Every row comes from one small tree of marks. Brackets hold a mark, then the marks that hang from it, in the order of their numbers. Every link used is in the known rows. Which tree was each row made from?
Known rows:
(q_848 (q_932 q_73 q_209 (q_625 q_629 q_916))): [ 3.23  0.10 -1.13 -1.11  5.94  0.96  2.84  1.23 -0.81  1.35 -3.11 -4.19
  3.43  5.03 -2.22 -0.31 -0.83 -1.06  3.53  2.29  2.67  1.22  4.30  4.43
  6.72 -0.63 -0.72 -2.00  1.31  0.12  1.19]
(q_226 q_287): [-0.83  0.12 -0.69 -1.15 -1.26 -1.76  0.04  5.97  0.72 -0.08 -5.83 -0.12
  3.47  2.58 -3.31 -3.23  0.10  2.66  0.98  0.56 -1.26 -0.76  6.58  1.75
  2.99 -2.13  0.96 -0.01  1.65  1.88  0.75]
(q_287 (q_932 q_73 (q_625 (q_629 q_108)) q_691 q_848)): [ 1.99  0.13 -0.70 -0.19  3.77 -0.60  4.93 -0.97 -1.09  0.42 -3.63 -5.69
  2.05  4.83 -4.45  1.14 -3.08 -0.27  2.46  1.91  2.66  2.04  5.04  2.72
  8.95 -0.52 -1.46 -2.14  0.63  1.05  0.40]
(q_916 (q_325 q_14) (q_508 (q_629 q_108)) q_625): [ 5.02 -0.10  0.56  0.67 -2.48  1.35 -0.82  6.65  3.76  0.93 -3.12 -3.33
  4.01  3.94 -0.90  1.39  0.93  1.18  5.30  2.75  1.77  1.29  3.72  2.19
  4.38 -2.63  6.00 -2.52  4.37 -1.97  3.09]
(q_725 (q_226 q_287)): [-1.35 -0.90 -0.61 -0.97 -1.26 -2.16  0.05  5.84  0.22 -0.41 -5.30  1.15
  2.96  2.44 -3.54 -4.24 -1.11  3.14  0.62  0.64 -1.54 -1.17  7.09  1.01
  3.24 -2.06 -0.08  1.22  3.24  2.58  0.86]
(q_625 (q_916 (q_325 q_14) (q_508 (q_629 q_108)))): [ 4.17 -0.02  0.29  1.14 -1.85  3.18 -2.32  5.79  4.06  1.60 -2.85 -3.52
  4.63  4.32 -0.24  1.59  0.62  0.18  4.89  3.40  3.29  1.05  3.66  3.27
  3.36 -3.48  6.16 -2.72  3.57 -1.65  0.89]
(q_416 q_14): [-0.62 -0.01 -0.38 -2.21 -2.16 -3.11 -0.75  6.36  2.05 -0.56 -6.67 -1.67
  4.90  2.46 -2.34 -2.87  0.98  2.63  0.96  0.73 -0.99 -0.95  5.79  1.93
  2.49 -2.17  3.38 -2.28 -1.32  0.97  0.71]
(q_226 q_725): [-0.92 -0.29 -0.68 -1.38 -1.31 -2.03 -0.63  6.32  1.58  0.20 -5.59  0.48
  3.73  2.66 -3.19 -2.92 -0.40  2.39  1.04  1.09 -0.81 -0.39  6.74  1.53
  3.43 -1.74  0.72  0.11  1.11  1.97  1.06]
(q_848 (q_932 q_73 q_209 q_287 q_691)): [-0.80  1.08 -0.11 -1.67  4.25 -1.83  4.01  0.21 -1.61 -1.46 -3.80 -4.03
 -0.40  4.72 -2.85 -1.88 -0.81 -0.85  1.47  0.07  1.62  1.14  5.92  2.87
  5.85  0.08 -0.37 -1.91 -0.11  0.62  3.69]
(q_932 q_73 q_287 (q_625 q_629 q_916)): [ 3.18 -0.62  0.44 -0.73  3.00  0.68  0.13  3.11  0.34 -0.31 -3.48 -2.86
  3.04  6.65 -2.44  1.38  0.65  0.30  3.14  2.67  1.89  0.37  4.77  4.55
  5.23 -0.20 -0.56 -2.33  0.50  0.32 -0.03]
(q_108 q_629): [-0.45  0.86 -1.63 -1.96 -1.50 -1.00 -0.50  5.32  0.81  1.24 -7.48 -0.47
  5.12  2.40 -3.43 -2.59  0.82  2.32  1.87  1.19 -1.17  0.78  5.67  1.59
  3.59 -2.25  2.85 -2.15  0.17  0.93  0.04]
(q_932 q_625): [ 1.29  1.07  0.71 -1.96 -0.22 -1.41 -0.55  5.31  1.64  0.26 -6.23 -2.49
  4.41  3.69 -3.33 -1.68  0.48  1.67  2.41  1.42 -0.64 -0.01  5.82  2.75
  4.06 -1.57  1.24 -1.81 -0.77  0.74  1.67]
(q_629 q_108): [-0.80  1.12  0.07 -0.74 -1.75 -1.72 -0.02  5.38  2.47  0.04 -5.90 -0.28
  4.36  2.95 -3.62 -1.43 -0.05  1.35  2.33  1.11 -0.38  0.59  6.40  1.54
  4.53 -1.76  1.40 -2.08  0.65  0.42  0.50]
(q_916 q_508): [ 0.89  0.51  0.18 -1.38 -0.92 -1.27 -0.87  5.83  1.65  0.22 -5.35 -1.15
  2.90  2.86 -2.84 -1.80  0.99  2.33  2.78  1.84 -0.24  1.20  5.74  2.27
  2.69 -1.40  2.41 -1.58  0.15  0.40  1.74]
(q_691 (q_629 q_108)): [-0.62  1.66  0.10 -1.31 -1.40 -1.29 -0.21  4.36  1.77  0.38 -6.18 -0.54
  5.57  3.53 -4.11 -0.77 -0.99  1.49  2.50  1.49  0.00  1.35  6.42  0.58
  4.55 -1.57  1.62 -3.21  2.27  0.41  0.31]
(q_325 q_916): [ 0.06  1.02 -0.62 -2.13 -1.85 -0.51 -1.14  6.31  2.00  0.30 -6.08 -1.05
  3.74  2.47 -3.64 -2.54  1.06  2.61  2.76 -0.13 -0.63  0.79  5.66  3.04
  2.36 -2.02  2.60 -0.71 -0.62  0.66  1.30]
(q_625 (q_629 q_108) (q_916 (q_325 q_14) q_508)): [ 4.04 -0.72 -0.95  0.76 -2.48  3.22 -2.02  5.67  4.12  1.68 -2.50 -3.24
  5.33  4.10  0.22  1.91  0.06  0.54  4.59  3.82  3.47  1.24  4.36  3.63
  3.47 -3.09  4.64 -2.29  3.01 -1.19 -0.21]
(q_916 (q_325 q_14) q_625): [ 3.18  1.16 -0.20 -1.66 -3.73  0.24 -1.30  7.71  2.60  0.23 -5.00 -3.55
  5.14  2.96 -0.48 -0.71  1.18  2.20  3.12  1.70  0.41 -1.10  4.88  2.08
  2.22 -2.58  4.81 -0.72  0.54 -1.14  2.32]
(q_932 q_287): [-0.53  0.92  0.47 -1.38 -0.83 -1.73 -0.73  5.19  0.94 -1.33 -5.71 -1.04
  3.14  3.86 -3.17 -1.15  1.42  1.89  1.68  0.72 -0.50  0.26  6.09  2.29
  2.93 -1.42  1.08 -1.81 -0.65  0.87  1.51]
(q_287 (q_932 q_73 q_625 q_691)): [ 0.99  0.94  0.39 -1.58  0.82 -1.43  2.82  0.98 -0.70  0.16 -5.18 -5.70
  1.56  4.56 -4.06 -1.00 -1.21  0.54  2.20  1.26  0.44  0.08  5.21  2.41
  5.84 -0.84  0.38 -0.91 -2.04  1.16  1.68]
(q_625 (q_629 q_108) (q_916 q_325 q_508)): [ 3.81 -0.56 -0.57  0.87 -1.04  2.12 -1.44  5.20  3.54  1.44 -2.81 -1.24
  4.06  3.98 -0.99  1.85  0.30  0.45  4.81  3.90  3.27  2.09  4.81  3.15
  4.17 -2.75  2.80 -2.26  3.09 -0.83 -0.38]
(q_848 q_932): [-1.32  1.02 -0.36 -1.75  0.78 -1.70  0.15  3.98  0.75  0.76 -6.03 -2.35
  3.77  2.55 -3.22 -2.93  0.92  0.84  1.75  0.57 -0.67  0.47  6.54  2.35
  3.96 -2.28  1.29 -1.46 -0.02  0.40  2.00]
(q_287 (q_932 q_73 (q_625 (q_916 q_508)) (q_691 q_629) q_848)): [ 4.49  1.16  1.45 -1.47  4.71  1.63  2.37 -1.16 -1.40  0.96 -3.35 -7.24
  1.21  5.98 -3.62  1.47 -2.89  0.59  3.63  3.15  3.37  2.79  4.20  2.65
  5.90  0.34  0.93 -1.85  1.21  0.04  1.22]
(q_916 q_325): [ 0.91  1.67 -0.36 -1.48 -2.36 -0.95 -1.08  6.48  1.48  0.35 -5.61 -1.64
  3.81  2.29 -1.79 -1.44  1.13  1.79  2.14  1.43  0.82 -0.19  5.93  2.05
  2.11 -3.37  2.95 -1.07 -0.49  0.03  1.17]
(q_916 (q_325 q_14) (q_625 q_629)): [ 3.77 -0.27 -1.83 -1.13 -3.22  0.92 -0.86  7.05  2.20  0.67 -4.51 -3.14
  6.12  2.97 -0.34  0.16  0.90  2.04  3.34  2.45  1.28 -0.58  4.47  2.70
  3.12 -2.78  3.82 -1.21  1.47 -0.66  1.30]
(q_287 (q_932 q_73 q_209 (q_625 q_629) q_848)): [ 3.22  1.28 -1.59 -1.00  5.63 -0.35  5.75  0.57 -3.47  0.31 -3.31 -5.13
  2.49  3.53 -3.90  0.42 -1.75  1.18  2.25  1.57  2.63  1.89  3.48  2.88
  6.82 -0.84 -1.14 -1.27 -0.08  1.00  1.09]
(q_226 (q_287 q_932)): [-1.09  0.30 -0.85 -0.51 -1.52 -1.51  1.35  4.04 -0.50  0.23 -5.64 -1.92
  3.22  2.21 -4.30 -2.60 -0.02  2.72  1.12  0.47 -1.32 -0.40  5.67  0.98
  3.35 -2.94  1.12  0.93  0.94  2.30  0.73]

Which tree is each row?
[ 1.04 -2.28 -1.26  0.31  2.06 -1.30  3.11  2.32 -1.60  1.01 -3.21 -2.43
  1.83  4.24 -4.20 -1.44 -1.81  2.34  1.02  1.58 -0.06 -0.33  5.57  2.27
  6.49 -1.75 -1.56  1.71  3.70  3.26  0.45] | (q_226 (q_287 (q_932 q_73 (q_625 q_629))) q_725)
[ 0.33 -0.51  0.57 -0.57  1.21 -2.16  2.90  2.52 -1.99  0.03 -3.98 -2.83
  0.92  4.08 -4.49 -2.82 -1.67  2.65  1.08  0.77 -1.10 -1.04  5.90  1.33
  5.15 -1.57 -0.82  1.90  2.40  2.39  1.36] | (q_725 (q_226 (q_287 (q_932 q_73 q_625))))
[ 1.62  1.44 -0.34 -1.56  0.59 -0.60  3.16  1.12 -0.25 -0.20 -5.39 -5.17
  3.10  3.55 -3.99 -1.11 -1.89  0.31  2.86  1.29  0.88  0.99  4.26  2.03
  5.76 -1.38  0.69 -1.17 -1.59  1.77  3.04] | (q_287 (q_932 q_209 q_625 q_691))
[ 5.89 -0.39 -0.75 -1.16  6.69  1.92  3.53  0.67 -0.80  0.27 -1.94 -4.78
  1.19  5.53 -1.86  1.05 -2.86 -0.46  3.86  3.47  4.79  2.72  3.76  4.70
  6.87  1.22 -0.70 -2.27  1.45  0.34  1.40] | (q_932 q_73 q_209 (q_625 q_629 (q_916 q_508)) q_691 q_848)
[ 4.45 -0.02 -0.26  0.13 -1.70  3.31 -2.95  6.34  2.80  1.68 -3.47 -4.02
  4.49  3.87  0.22  0.71  1.41  0.86  4.42  3.40  3.01  0.31  3.31  3.74
  1.75 -3.65  6.20 -2.01  2.09 -1.24  1.00] | (q_625 (q_916 (q_325 q_14) (q_508 q_629)))
[ 4.18 -1.50 -0.71 -0.41 -2.44  1.73 -0.76  6.18  4.15  0.80 -3.23 -2.57
  4.80  3.82 -2.31  0.54  0.39  2.42  5.37  1.70  0.55  2.42  3.94  3.54
  4.74 -0.82  4.22 -1.75  3.78 -0.86  2.30] | (q_325 q_14 (q_916 q_508 (q_625 (q_629 q_108))))
[ 6.41  0.31 -0.64  0.35  1.45  3.06  1.14  2.37  0.50  1.57 -2.33 -5.20
  3.51  3.94 -1.48  2.34 -0.16  0.51  5.38  4.06  3.94  2.46  2.35  3.56
  4.31 -3.10  2.48 -1.02  1.38 -0.05  1.77] | (q_287 (q_932 q_209 (q_625 q_629 (q_916 q_325 q_508))))
[ 1.92 -0.70 -1.25 -0.28 -1.27 -0.96  0.65  5.60  2.66  0.21 -5.02  0.19
  5.60  3.55 -3.47  0.04 -0.18  1.29  3.79  2.25 -0.19  1.05  5.39  1.67
  6.14 -0.89  0.46 -2.27  2.67  0.14  0.59] | (q_916 (q_625 (q_629 q_108)))
[ 3.05  0.22  0.08  0.80 -2.26  1.28 -1.24  5.90  3.23  1.21 -3.46 -3.59
  3.90  3.49 -0.95  0.71  0.75  0.89  4.12  2.56  2.23  1.14  4.21  2.63
  3.69 -3.71  5.94 -2.82  3.23 -1.32  2.00] | (q_916 (q_325 q_14) (q_508 (q_629 q_108)))
[-0.80  0.15 -1.34 -0.41  1.34 -2.13  4.70  2.51 -3.25 -0.67 -3.39 -0.95
  0.59  2.54 -4.17 -3.53 -2.23  2.51  0.70  0.19 -0.17 -0.49  5.34  0.43
  4.35 -1.50 -0.80  2.27  2.71  2.67  1.35] | (q_725 (q_226 (q_287 (q_932 q_73 q_209))))
[-1.53 -0.71 -0.78 -0.37 -1.58 -1.77  1.22  3.95 -0.92 -0.17 -5.04 -0.55
  2.71  2.16 -4.48 -3.50 -1.23  3.24  0.74  0.63 -1.64 -0.86  6.15  0.36
  3.48 -2.83 -0.08  2.11  2.71  2.88  0.88] | (q_725 (q_226 (q_287 q_932)))
[ 3.37 -0.52  0.62  0.58 -0.25 -0.56  0.10  5.61  3.04  0.49 -4.26 -0.53
  3.31  3.99 -3.51  0.39  0.50  1.17  5.13  2.56  0.11  2.14  4.23  1.68
  5.76 -0.79  2.78 -2.85  4.31 -0.75  2.51] | (q_916 (q_508 (q_629 q_108)) q_625)
[ 4.10 -0.61 -1.13 -0.16 -0.82  2.16 -2.10  5.65  2.34  1.56 -3.44 -1.73
  3.96  3.52 -0.55  0.93  1.01  1.18  4.22  3.87  3.09  1.38  4.55  3.65
  2.50 -2.89  2.96 -1.48  1.74 -0.41 -0.09] | (q_625 q_629 (q_916 q_325 q_508))
[-1.63 -1.65 -1.25 -0.33 -1.58 -1.63  1.79  2.66 -0.03  0.11 -4.93 -1.61
  1.73  2.81 -4.23 -3.17 -2.54  2.06  0.36  0.64 -0.80 -0.68  6.64  0.94
  4.82 -2.22 -0.09  2.24  2.49  3.83  1.33] | (q_226 (q_287 (q_932 q_691)) q_725)
[ 4.19  0.54  1.29 -1.03  2.82  1.63  1.04  0.69  0.75  0.66 -3.91 -6.53
  1.98  4.70 -3.23  0.82 -1.82  0.63  3.78  3.00  2.49  2.27  4.07  3.26
  5.28 -0.73  1.29 -0.91 -0.20  0.52  1.86] | (q_287 (q_932 (q_625 (q_916 q_508)) q_691 q_848))
[-1.05 -0.67 -0.99 -0.77  0.79 -1.43  2.95  1.55 -1.82 -0.72 -4.61 -2.48
  1.25  2.36 -4.60 -3.31 -3.44  2.51  0.16  0.58  0.13 -0.06  6.45  0.65
  5.02 -1.88 -1.05  1.98  2.57  3.16  1.21] | (q_725 (q_226 (q_287 (q_932 q_691 q_848))))
[ 1.98  1.55  1.83 -1.78  3.08 -1.18  0.57  3.74  0.17 -1.42 -4.98 -3.62
  2.57  4.66 -3.59 -0.11  0.44  1.87  1.78  1.02  0.64  1.08  5.61  3.15
  4.67 -0.74  0.13 -2.12 -0.23  0.57  2.40] | (q_932 q_287 q_625 q_848)
[ 2.45  0.94  0.13 -1.21 -3.14  0.69 -1.84  6.90  2.31  0.62 -4.23 -4.09
  3.63  2.70 -0.18 -0.82  1.38  2.31  2.85  2.13  1.36  0.26  5.09  2.79
  1.25 -3.30  5.62 -1.25  0.29 -0.83  2.23] | (q_916 (q_325 q_14) q_508)
[ 3.77  0.66  0.23 -0.91 -2.68  2.56 -2.95  6.77  3.18  1.15 -3.54 -4.06
  4.32  3.56  0.50  0.09  1.20  1.59  3.69  3.03  2.37  0.03  4.42  3.45
  0.97 -3.07  5.75 -1.06  0.70 -1.18  1.13] | (q_625 (q_916 (q_325 q_14) q_508))
[ 0.50  1.92 -1.62 -1.56  2.05 -0.68  4.25  1.03 -1.72 -0.62 -4.93 -4.26
  2.50  2.10 -3.99 -1.38 -2.46  0.91  1.63  0.72  1.92  1.61  4.56  1.44
  5.11 -1.29  0.31 -0.73 -1.19  1.69  1.97] | (q_287 (q_932 q_209 q_691 q_848))
[ 1.29  1.10  1.88 -1.70  2.08 -1.95  0.84  3.77 -0.06 -1.22 -4.63 -3.23
  1.40  5.65 -3.26 -0.43  1.09  1.32  1.85  0.92  0.06  0.11  5.78  3.19
  4.65 -0.15  0.28 -2.02 -0.79  0.30  2.15] | (q_932 q_73 q_287 q_625)
[ 2.45  0.72 -0.99 -0.99  4.30 -0.63  3.81  1.23 -2.44  0.78 -4.06 -5.17
  2.77  3.90 -4.09  0.34 -0.93  1.56  2.02  1.78  1.68  1.24  4.40  2.97
  6.41 -1.22 -0.91 -1.13 -0.34  0.93  0.09] | (q_287 (q_932 q_73 (q_625 q_629) q_848))
[-0.24 -0.20 -1.82 -0.59  4.11 -1.64  6.38  0.63 -3.37 -0.79 -2.68 -2.86
 -0.87  2.80 -4.08 -2.78 -4.38  1.67 -0.27  0.10  1.78  0.43  5.66  1.06
  6.28 -0.45 -1.62  2.55  2.93  3.41  1.84] | (q_226 (q_287 (q_932 q_73 q_209 q_691 q_848)) q_725)
[ 3.71  2.13  0.91 -1.53  5.70  1.12  3.86 -0.31 -0.28 -0.13 -3.28 -4.65
  2.86  6.17 -3.35  1.18 -4.69 -1.03  3.30  2.36  4.19  2.38  4.82  2.46
  7.80  1.22 -0.50 -3.33  2.56 -0.13  1.01] | (q_932 q_73 q_209 (q_625 q_916) (q_691 (q_629 q_108)) q_848)
[-1.54  0.54  0.48 -1.63  2.85 -2.10  2.15  0.76 -0.67 -1.08 -4.51 -4.11
 -0.15  5.10 -3.00 -1.80  0.02 -0.51  1.17  0.18  0.69  0.56  6.85  3.06
  5.56 -0.27 -0.15 -1.90 -0.34  0.44  2.77] | (q_848 (q_932 q_73 q_287 q_691))
[ 2.90 -0.61 -0.29 -0.91  6.38  1.15  3.33 -1.20 -0.90 -0.31 -2.36 -5.43
  1.33  6.88 -2.19  0.73 -1.40 -2.21  3.36  2.17  3.42  1.60  4.48  4.95
  7.58  0.41 -1.50 -2.57  1.17  0.55  2.47] | (q_848 (q_932 q_73 q_209 q_287 (q_625 q_629 q_916) q_691))
[ 3.26  1.40  1.28 -1.99  3.87  0.87  1.93  0.28 -0.63 -1.16 -3.68 -4.48
  2.05  7.35 -2.75  1.00 -2.27 -0.63  3.24  2.23  3.03  1.22  4.60  3.05
  5.64  1.15  0.03 -3.12  1.08  0.43  2.02] | (q_932 q_73 q_209 q_287 (q_625 q_916) (q_691 q_629))
[ 4.32 -0.78 -1.44 -0.32 -2.22  3.17 -2.59  6.16  2.81  1.73 -3.03 -3.68
  5.30  3.73  0.73  0.94  0.84  1.29  4.03  3.81  3.14  0.55  4.07  4.12
  1.86 -3.25  4.76 -1.62  1.60 -0.89  0.05] | (q_625 q_629 (q_916 (q_325 q_14) q_508))
[ 3.72  2.37  0.13 -1.89  5.57  1.42  4.46 -1.60 -2.75  0.24 -3.71 -6.83
  2.56  5.32 -3.85  0.95 -4.07 -0.27  2.99  2.25  3.96  1.94  3.63  2.16
  6.50  0.32 -0.17 -1.69  0.60  0.68  1.14] | (q_287 (q_932 q_73 q_209 (q_625 q_916) (q_691 q_629) q_848))
[ 4.77  0.02  0.89  0.90 -1.03  0.27 -0.34  6.18  3.33  0.78 -3.52 -1.52
  2.75  3.67 -2.10  1.26  1.06  1.05  5.59  2.85  1.59  2.09  4.08  1.75
  4.90 -2.25  4.12 -2.50  4.52 -1.64  2.82] | (q_916 q_325 (q_508 (q_629 q_108)) q_625)
[ 3.54 -0.25 -1.07 -0.90  4.43  1.40  3.26 -0.48 -1.46  0.78 -3.54 -6.11
  2.62  5.28 -3.31  1.10 -2.44 -0.15  2.79  2.79  3.36  1.14  4.10  3.84
  7.09 -0.47 -1.15 -1.20 -0.45  1.04 -0.61] | (q_287 (q_932 q_73 (q_625 q_629 q_916) q_691 q_848))
[ 0.72  1.80 -0.32 -1.88  4.58 -1.61  4.45  1.38 -2.20 -2.58 -3.61 -3.27
 -0.37  4.47 -2.93 -0.87 -1.73  0.43  0.97  0.36  2.71  1.33  5.45  2.65
  5.34  0.83 -0.71 -1.84 -0.61  0.93  2.39] | (q_932 q_73 q_209 q_287 q_691 q_848)
[-0.02  0.76 -1.28 -0.62  4.03 -1.90  5.81  1.77 -4.41 -0.97 -2.77 -1.87
  0.01  2.19 -4.37 -3.10 -3.14  2.72  0.27  0.04  0.90  0.30  5.24  0.56
  4.96 -1.15 -1.46  2.37  3.07  2.45  1.30] | (q_725 (q_226 (q_287 (q_932 q_73 q_209 q_848))))
[ 1.49 -1.84 -1.22 -0.39  4.27 -0.87  4.92 -0.52 -3.31 -0.07 -3.01 -4.36
  0.54  4.38 -4.39 -1.64 -4.08  1.67  0.78  1.47  1.46  0.22  5.72  2.26
  7.64 -0.82 -2.87  1.19  3.29  3.02  0.73] | (q_725 (q_226 (q_287 (q_932 q_73 (q_625 q_629) q_691 q_848))))
